Each row was made from one small tree. The marks that hang from a mark follow it in brackets, in the order of their numbers. Every link used is in the known rows. Write each row's tree.
Known rows
K814(K102(K415 K959)): 14 13 -8 6 -24 19 -37 10 -23 -5 57 81 14 -31 18 -5 -13 -64 -39 40
K7(K415(K102(K959(K272)) K982(K814))): -2 5 -2 21 3 60 -29 9 -65 -5 87 47 -31 -34 34 28 -57 -34 -13 -6
K982(K814): 7 24 0 -5 27 -18 1 1 17 -22 26 11 1 -3 10 6 -5 -23 -12 12
K959(K102 K272 K982): 3 -24 -30 -5 -56 54 2 -33 11 -5 68 1 -3 -9 2 -26 -27 -7 11 42
K272(K814(K102(K415(K982)))): 33 -29 -24 -2 -16 6 -4 -52 -9 -10 38 44 -22 14 -10 -11 -4 -30 -15 28
K102(K415 K959(K272 K982(K814))): 27 14 -42 -26 -51 58 -1 29 -25 2 94 58 -4 -40 14 11 -64 -54 -42 59
K272(K415): 21 4 16 -11 -23 12 11 -20 -6 32 25 -4 -22 -3 -29 -16 14 32 -5 11
K102(K959(K272(K415 K814) K982)): 46 -27 6 -18 -85 65 35 -29 -7 57 56 25 -49 -11 -42 -26 -33 -1 -12 60
K814(K102(K959(K982)) K272): -19 7 5 22 -6 28 -36 -18 -5 -3 59 66 1 -1 5 -5 3 -113 -13 67
K814(K272): -27 7 12 19 9 19 -19 0 -1 11 14 26 -9 -13 1 15 11 -33 -5 26
K7(K415(K102(K959(K272)) K982)): -7 -16 -4 23 -17 73 -30 10 -80 13 65 38 -29 -30 26 25 -52 -11 -2 -18
K814(K102(K415 K959) K272): -14 20 3 22 -12 39 -55 10 -26 6 68 105 4 -40 15 9 1 -99 -43 70
K102(K415 K959(K272(K814) K982)): 45 -30 -38 -24 -88 76 19 3 -20 33 67 52 -21 -34 -12 -7 -63 -32 -30 68
K959(K272(K415 K814(K102))): 19 -27 38 14 -58 34 13 -61 6 31 36 41 -56 16 -15 -31 25 8 2 64
K7(K415(K102 K982)): -4 -17 -16 19 14 41 -23 -15 -60 -5 43 0 -17 -3 22 18 -32 0 7 -35
K102(K415(K982(K814)) K959(K272)): 19 19 -30 -21 -33 43 -20 27 -53 -5 89 72 -24 -53 5 34 -62 -28 -43 19
K272(K415(K102(K959)) K814): 65 -22 27 -3 -29 45 34 -45 -16 68 45 26 -47 -1 -57 -26 5 -4 -20 20
K7(K415(K102(K959))): 5 -4 10 26 -5 58 -23 19 -46 23 48 35 -1 -32 24 4 -31 -28 -12 -3

Write each row's tree
15 -35 2 24 -31 81 -8 -12 -65 28 60 41 -45 -22 8 12 -51 -10 -4 -4
K7(K415(K102(K959(K272(K814))) K982))
13 3 -44 -11 -37 45 -22 -15 -22 -23 102 47 -16 -48 7 8 -47 -1 -22 23
K959(K102(K415(K982(K814))) K272)
11 -14 -12 -1 -23 60 5 0 -42 19 56 26 -21 0 8 5 -25 -48 -6 14
K415(K102(K959(K272 K982)))
23 -40 -33 -6 -64 49 10 -46 2 -2 55 39 -27 19 15 -18 -17 -43 -6 77
K959(K272(K814(K102(K415))) K982)
2 22 -43 -11 17 16 -25 0 -31 -20 69 45 -16 -28 2 37 -31 -37 -36 18
K102(K415(K982(K814(K272))))
56 -29 19 -3 -16 32 37 -60 -9 53 32 1 -49 22 -48 -27 20 17 -6 17
K272(K415(K102) K814)
3 -9 -10 2 -5 43 -12 -4 -77 9 48 37 -42 -9 -4 28 -29 -25 -5 -31
K415(K102(K959(K272)) K982)
-10 5 11 2 -6 24 -12 -32 -29 30 44 16 -43 -9 -39 11 7 2 -6 12
K814(K272(K415(K982)))
-24 12 -5 22 24 29 -36 -2 -27 -18 62 27 -15 -26 25 28 -35 -31 -8 12
K7(K415(K982(K814(K272))))
-5 4 26 15 9 42 -11 -27 -29 42 45 25 -36 -1 -22 5 29 -23 -12 24
K814(K272(K415(K102)))
35 -16 -9 -6 -75 70 8 21 -24 43 49 72 -26 -50 -8 2 -45 -13 -38 54
K102(K415 K959(K272(K814)))
0 -18 -6 17 -36 87 -14 11 -52 19 70 28 -13 -21 33 5 -50 -35 -1 21
K7(K415(K102(K959(K272 K982))))
4 -2 -36 -3 -4 -2 -36 -26 -33 -33 49 46 -1 4 16 6 -4 -38 -19 8
K814(K102(K415(K982)))
48 -43 -10 -13 -91 71 37 -79 24 41 84 2 -41 -4 -47 -56 -15 25 5 71
K959(K102 K272(K415 K814) K982)
35 -23 -30 -18 -67 61 4 4 -51 28 60 66 -41 -47 -23 14 -61 -5 -34 23
K102(K415(K982) K959(K272(K814)))
34 -17 -71 -24 -44 44 1 -23 6 -9 83 4 27 -23 -11 -26 -40 -19 -16 37
K959(K102(K415) K982)
-11 6 -6 22 20 2 -40 -20 -22 -43 63 28 -5 -5 42 10 -24 -32 -3 6
K7(K415(K982(K814(K102))))
24 -22 16 12 -23 59 13 -9 -31 40 33 45 -40 -7 -9 0 -15 -32 -9 15
K415(K102(K959(K272(K814))))
35 11 -5 -16 30 4 6 -46 -42 5 70 3 -46 14 -28 8 6 0 -12 -24
K272(K415(K102 K982(K814)))
3 -8 -11 -10 -52 50 6 14 -18 16 44 26 -14 -16 1 -1 -42 -31 -4 33
K102(K959(K272 K982))
